Each row comes from the steps of one path. Every step used is in the known rows, and no mark comes twice. Write the path behind each row, first mark first.
Known rows:
bifu > kotuz > metato > fasub: [-290 -23 -88 -116 -148 -133 138 5 155 -50 332 -123 61 200 417 194 111 -56 -123 -47 72 -158 -49 -195 130 -98 30 252 -53]
natuzit > bifu: [-148 19 -124 121 -70 -138 -264 -199 144 78 144 -141 -83 -7 0 267 199 114 -361 53 71 223 368 149 139 -145 -252 -92 51]
bifu > natuzit > metato: [-157 -107 -118 90 5 77 -150 10 249 114 -118 -68 -163 18 -6 337 -64 127 -147 -33 117 194 78 51 64 -148 34 227 -274]
fasub > metato > zubo: [-161 221 106 -70 -138 499 -130 -66 212 67 114 -176 86 202 56 -10 202 168 -91 -82 39 172 107 31 137 -256 -179 219 -267]
zubo > metato > natuzit > bifu: [-101 130 -88 75 -83 -102 -438 85 209 202 -178 -12 -221 -82 106 345 65 166 -268 -115 71 302 306 114 48 -184 108 166 -81]
zubo > metato > natuzit: [-132 52 -143 70 -107 97 -318 107 121 182 -139 -61 -205 -86 65 266 112 165 -75 -132 58 205 185 -20 49 -168 157 538 -246]
tatenug > fuguv > kotuz > metato: [-151 -21 -187 10 -10 61 198 -113 8 197 50 -41 49 -58 68 -83 406 -139 72 -80 105 -268 444 -157 58 27 -144 304 -273]
tatenug > fuguv: [-131 102 -222 46 -6 -61 -109 -253 -134 -14 186 -179 9 -91 -151 102 300 111 11 45 38 3 310 -74 190 50 -180 220 -175]
kotuz > bifu: [-217 -31 -177 65 -43 66 -177 -286 168 -79 141 -213 -142 54 89 276 349 109 -304 -76 161 227 262 32 99 -152 -220 283 155]
fuguv > kotuz > metato > fasub: [-196 -82 -90 30 -242 122 228 78 241 -33 251 30 128 53 345 93 322 -108 -90 -158 73 -221 191 -70 20 -136 -163 279 -242]
nuli > bifu: [-277 -196 19 146 -113 -26 -260 -195 212 19 186 -240 -100 144 4 269 299 9 -341 -48 19 205 281 -64 79 -172 -243 234 43]
metato > kotuz: [-166 95 -184 116 -95 17 -112 -85 10 142 34 -197 -4 -94 34 195 246 -65 12 -61 52 -31 185 32 53 11 -167 273 -139]
fasub > metato: [-176 85 -48 42 -209 214 -225 -118 155 45 232 -136 -40 155 -110 116 255 188 -173 -62 78 161 126 -26 147 -236 -26 269 -185]
metato > natuzit > bifu: [-50 91 -86 166 -138 -35 -419 -9 82 92 -18 -187 -194 -11 100 285 149 184 -251 7 63 300 322 143 142 -80 -86 117 17]
zubo > metato > natuzit > bifu > kotuz > fuguv: [-255 237 23 -80 98 -498 -262 94 128 295 48 -219 -242 -189 271 185 94 178 -112 -58 21 238 222 -152 -28 -138 300 153 71]
natuzit > bifu > kotuz > fuguv > tatenug: [-319 130 28 70 145 -666 -160 -284 64 241 274 -296 9 -57 131 47 231 -2 -212 80 32 163 260 -168 -29 -175 -126 1 380]
zubo > metato > fasub: [-232 85 -124 -5 -180 -85 -95 44 216 -109 219 83 66 -68 146 342 149 150 -168 -175 19 46 71 -25 51 -241 1 266 -253]
tatenug > fuguv > kotuz > metato > natuzit > bifu: [-23 108 -109 49 -54 -40 -83 39 50 291 -127 -49 -79 -71 205 32 294 -53 25 -117 123 -120 500 1 66 103 -35 142 -144]
kotuz > metato: [-245 -89 -162 -71 -110 144 47 -96 200 72 103 -98 -39 88 70 156 184 -25 -150 20 123 119 279 -79 111 -223 -116 287 -136]
fuguv > kotuz > bifu > natuzit > metato: [-154 -185 -108 174 64 103 -57 -55 386 182 -233 -55 -220 42 233 278 197 4 -222 -220 221 26 159 100 -75 -60 -44 286 -70]
natuzit > bifu > kotuz: [-188 -11 -115 95 44 -317 -240 -206 71 209 158 -241 -149 97 188 198 140 33 -387 80 49 32 214 24 127 -1 -108 -66 162]
fuguv > kotuz: [-126 -132 -176 237 -62 106 -26 -102 64 219 112 -144 -49 -47 90 16 407 -29 -163 -43 48 -131 330 -2 31 -35 -232 325 -176]
natuzit > metato > fasub: [-245 6 -130 81 -228 71 22 83 304 -243 272 24 127 118 162 394 112 92 -87 -74 62 60 -65 109 106 -243 -107 34 -316]
zubo > metato: [-236 -5 -178 14 -39 -16 -185 -89 168 144 0 3 -86 -85 -28 247 182 88 -200 -77 54 124 231 -39 40 -252 -5 322 -209]
fasub > metato > kotuz: [-175 243 -67 20 -197 171 -195 -45 137 158 96 -148 7 85 -50 143 259 43 45 -182 70 18 75 17 69 -104 -10 270 -225]
nuli > bifu > gafe: [-247 -171 33 109 31 -41 -259 -356 23 -16 139 -320 -187 271 -71 408 287 96 -386 174 50 190 337 -297 108 -50 -152 158 208]
tatenug > fuguv > kotuz > bifu: [-118 39 -197 132 59 -16 -13 -310 -5 60 90 -157 -46 -57 60 38 571 2 -75 -154 139 -149 395 -34 46 111 -245 300 37]
fasub > metato > natuzit > bifu > nuli: [13 352 8 87 -115 45 -404 111 77 82 84 -112 -270 224 23 192 95 390 -367 -26 109 370 229 127 281 9 363 -74 19]
fuguv > kotuz > metato > natuzit > bifu: [-71 -50 -63 113 -155 75 -103 120 241 323 -133 -62 -158 21 337 99 242 -82 -167 -116 149 15 424 85 17 -90 -55 197 -74]

Write each row's path:
[-152 82 -127 -42 -153 -16 274 6 52 -71 267 24 208 -51 247 23 390 -74 111 -160 60 -341 264 -153 76 47 -138 250 -310] | tatenug > fuguv > kotuz > metato > fasub
[-316 87 -20 89 5 -251 -90 -252 47 40 299 -240 98 -156 -92 33 333 61 -42 66 35 269 291 -191 -16 -321 -226 347 111] | kotuz > fuguv > tatenug
[-163 -21 -74 64 -155 19 -87 129 288 -155 94 18 -6 29 184 445 -98 202 -80 -132 68 121 -100 49 76 -137 37 175 -298] | bifu > natuzit > metato > fasub
[-58 29 -154 38 -78 159 53 80 -42 229 -91 -115 -74 -66 174 -77 345 -76 200 -107 96 -203 391 -136 66 103 3 534 -283] | tatenug > fuguv > kotuz > metato > natuzit
[-200 249 -68 -17 -166 150 -204 -163 235 18 60 -199 -57 135 59 245 345 39 -69 -306 179 102 77 55 32 -116 -25 271 53] | fasub > metato > kotuz > bifu
[-253 98 -175 20 98 70 -42 -215 163 -42 -178 -182 -120 207 64 551 238 -15 -87 23 234 81 136 -36 1 6 -64 21 132] | natuzit > metato > kotuz > bifu > gafe
[-90 201 34 55 -137 -101 -456 29 112 275 61 -240 -247 265 195 159 88 185 -234 -83 76 148 36 -4 151 -69 235 160 52] | fasub > metato > natuzit > bifu > kotuz
[-129 -58 -107 41 16 -7 -286 -237 165 -2 -53 -226 -270 -9 97 309 144 194 -305 -130 171 283 217 -17 87 -37 -64 383 163] | kotuz > bifu > natuzit
[-238 6 -109 -79 -252 59 111 23 235 -206 314 -14 124 99 253 259 163 26 -110 -73 82 32 118 -72 146 -222 -116 226 -174] | kotuz > metato > fasub
[-139 -44 -111 -17 -186 235 -105 84 129 80 -39 -137 -158 61 180 167 133 35 -41 -30 127 203 249 -85 136 -152 27 508 -174] | kotuz > metato > natuzit
[-200 181 47 18 38 -393 -251 -5 4 169 240 -392 -210 -107 276 131 153 193 -115 69 12 237 227 -115 79 -24 101 114 177] | metato > natuzit > bifu > kotuz > fuguv
[-300 232 -16 89 0 -285 -24 -153 -1 137 155 -270 158 -236 -31 43 335 -104 201 -56 29 115 236 -153 -94 -176 -208 342 75] | metato > kotuz > fuguv > tatenug
[-277 236 -56 -29 -17 -162 30 -75 10 48 256 -315 41 -283 25 122 328 25 160 -15 6 122 257 -102 -20 -92 -145 230 -106] | metato > kotuz > fuguv
[-252 -126 74 108 -32 -93 -223 85 392 186 -269 -145 -143 95 110 455 -15 -101 -69 -232 64 103 49 32 -70 -37 13 172 -125] | nuli > bifu > natuzit > metato > kotuz
[-233 186 -173 -79 139 -84 -162 -259 70 92 -237 -128 -187 33 52 480 282 24 -166 -79 183 71 259 -154 -53 -7 77 267 218] | zubo > metato > kotuz > bifu > gafe
[-271 -272 63 96 -35 -25 -277 -1 414 90 -123 -132 -202 176 29 438 -17 45 -294 -116 74 275 88 -16 10 -173 -14 189 -111] | nuli > bifu > natuzit > metato
[-331 57 -44 -24 103 -314 12 -172 -21 106 405 -390 -84 -103 139 16 276 85 -60 119 -1 89 167 -261 65 -78 0 252 58] | bifu > kotuz > fuguv
[-59 152 -231 136 201 -95 73 -251 -119 7 103 -135 -126 -9 60 5 539 125 -217 -48 157 -116 446 -24 177 318 27 103 116] | tatenug > fuguv > kotuz > bifu > nuli
[-451 -102 173 88 90 -539 -139 -288 138 167 319 -415 -22 88 141 69 336 -91 -191 3 -22 125 159 -393 -66 -211 -108 341 384] | nuli > bifu > kotuz > fuguv > tatenug
[-227 144 -189 10 -42 -80 -123 -13 146 225 -146 -37 -18 -155 26 245 189 -67 0 -200 55 -23 185 8 -49 -119 1 307 -224] | zubo > metato > kotuz
[-39 17 -148 103 115 -86 -126 -250 -18 153 -118 -177 -175 -133 74 80 358 71 -79 -206 155 -113 361 -93 31 236 -95 438 39] | tatenug > fuguv > kotuz > bifu > natuzit
[-50 245 -104 82 52 -197 -346 121 99 183 -149 20 -316 -28 110 302 27 297 -409 -31 86 314 343 124 173 3 392 -29 3] | zubo > metato > natuzit > bifu > nuli
[-292 171 31 69 86 -283 -46 36 207 226 -162 -155 50 -228 9 210 22 -61 243 -149 90 166 70 -97 -169 -178 6 275 -79] | bifu > natuzit > metato > kotuz > fuguv > tatenug
[-91 148 -145 140 83 -225 -177 -144 23 16 177 -95 -152 40 -2 239 153 225 -498 144 78 262 408 140 262 58 12 -300 131] | natuzit > bifu > nuli
[-263 -173 136 79 -175 -87 -195 120 457 -170 83 -30 -48 176 216 544 -43 93 -237 -217 26 170 -67 10 26 -181 3 131 -159] | nuli > bifu > natuzit > metato > fasub
[-207 265 -196 -32 150 -155 -69 -67 147 68 -161 -21 -185 -31 130 321 245 72 -246 -203 179 94 235 56 57 78 241 112 128] | zubo > metato > kotuz > bifu > nuli
[24 197 -112 165 13 -114 -335 40 -24 78 6 -153 -285 63 124 254 84 286 -389 98 95 341 359 155 272 118 197 -52 95] | metato > natuzit > bifu > nuli
[-203 324 153 -75 -68 -257 -324 53 118 179 297 -359 -196 48 189 75 160 255 -97 -47 38 264 102 -149 85 -124 288 123 82] | fasub > metato > natuzit > bifu > kotuz > fuguv
[-160 36 -122 87 -15 19 -108 101 220 206 -281 -92 -114 -50 67 360 -73 -15 85 -166 109 31 26 88 -12 -22 44 212 -302] | bifu > natuzit > metato > kotuz
[-375 188 -40 91 21 -212 73 -30 239 138 30 -138 181 -152 -16 169 229 -150 255 -71 80 118 104 -40 -149 -294 -147 169 -84] | natuzit > metato > kotuz > fuguv > tatenug
[-280 -237 93 -36 -99 -83 -177 43 226 210 2 -311 -255 335 405 194 128 -117 -177 -100 65 43 111 -264 64 -40 152 477 108] | nuli > bifu > kotuz > metato > natuzit
[-86 33 -80 143 -33 -238 -392 -36 2 245 -16 -300 -269 91 307 212 88 98 -259 10 54 97 161 27 142 53 77 150 144] | metato > natuzit > bifu > kotuz
[-275 149 -179 -24 11 -74 -153 -118 260 103 -188 -61 -104 -85 162 345 300 -42 -115 -299 156 65 179 53 -80 -113 -27 304 49] | zubo > metato > kotuz > bifu
[-149 86 -81 40 23 -315 -406 61 121 362 -163 -121 -288 15 303 275 15 91 -281 -105 57 102 154 19 43 -48 246 160 45] | zubo > metato > natuzit > bifu > kotuz
[-279 370 57 -77 -142 -23 -46 -17 122 66 334 -264 71 -116 -70 68 327 109 176 -131 30 138 138 -125 -1 -193 37 261 -183] | fasub > metato > kotuz > fuguv
[-265 16 18 -191 65 214 164 -67 188 195 10 -226 29 236 446 -59 116 -127 -85 31 81 -81 110 -135 118 -96 -143 263 -104] | bifu > kotuz > metato > zubo
[-145 71 -209 92 108 -15 -84 -237 65 -130 177 -168 -215 124 80 252 308 222 -462 23 186 270 294 44 241 45 46 77 248] | kotuz > bifu > nuli
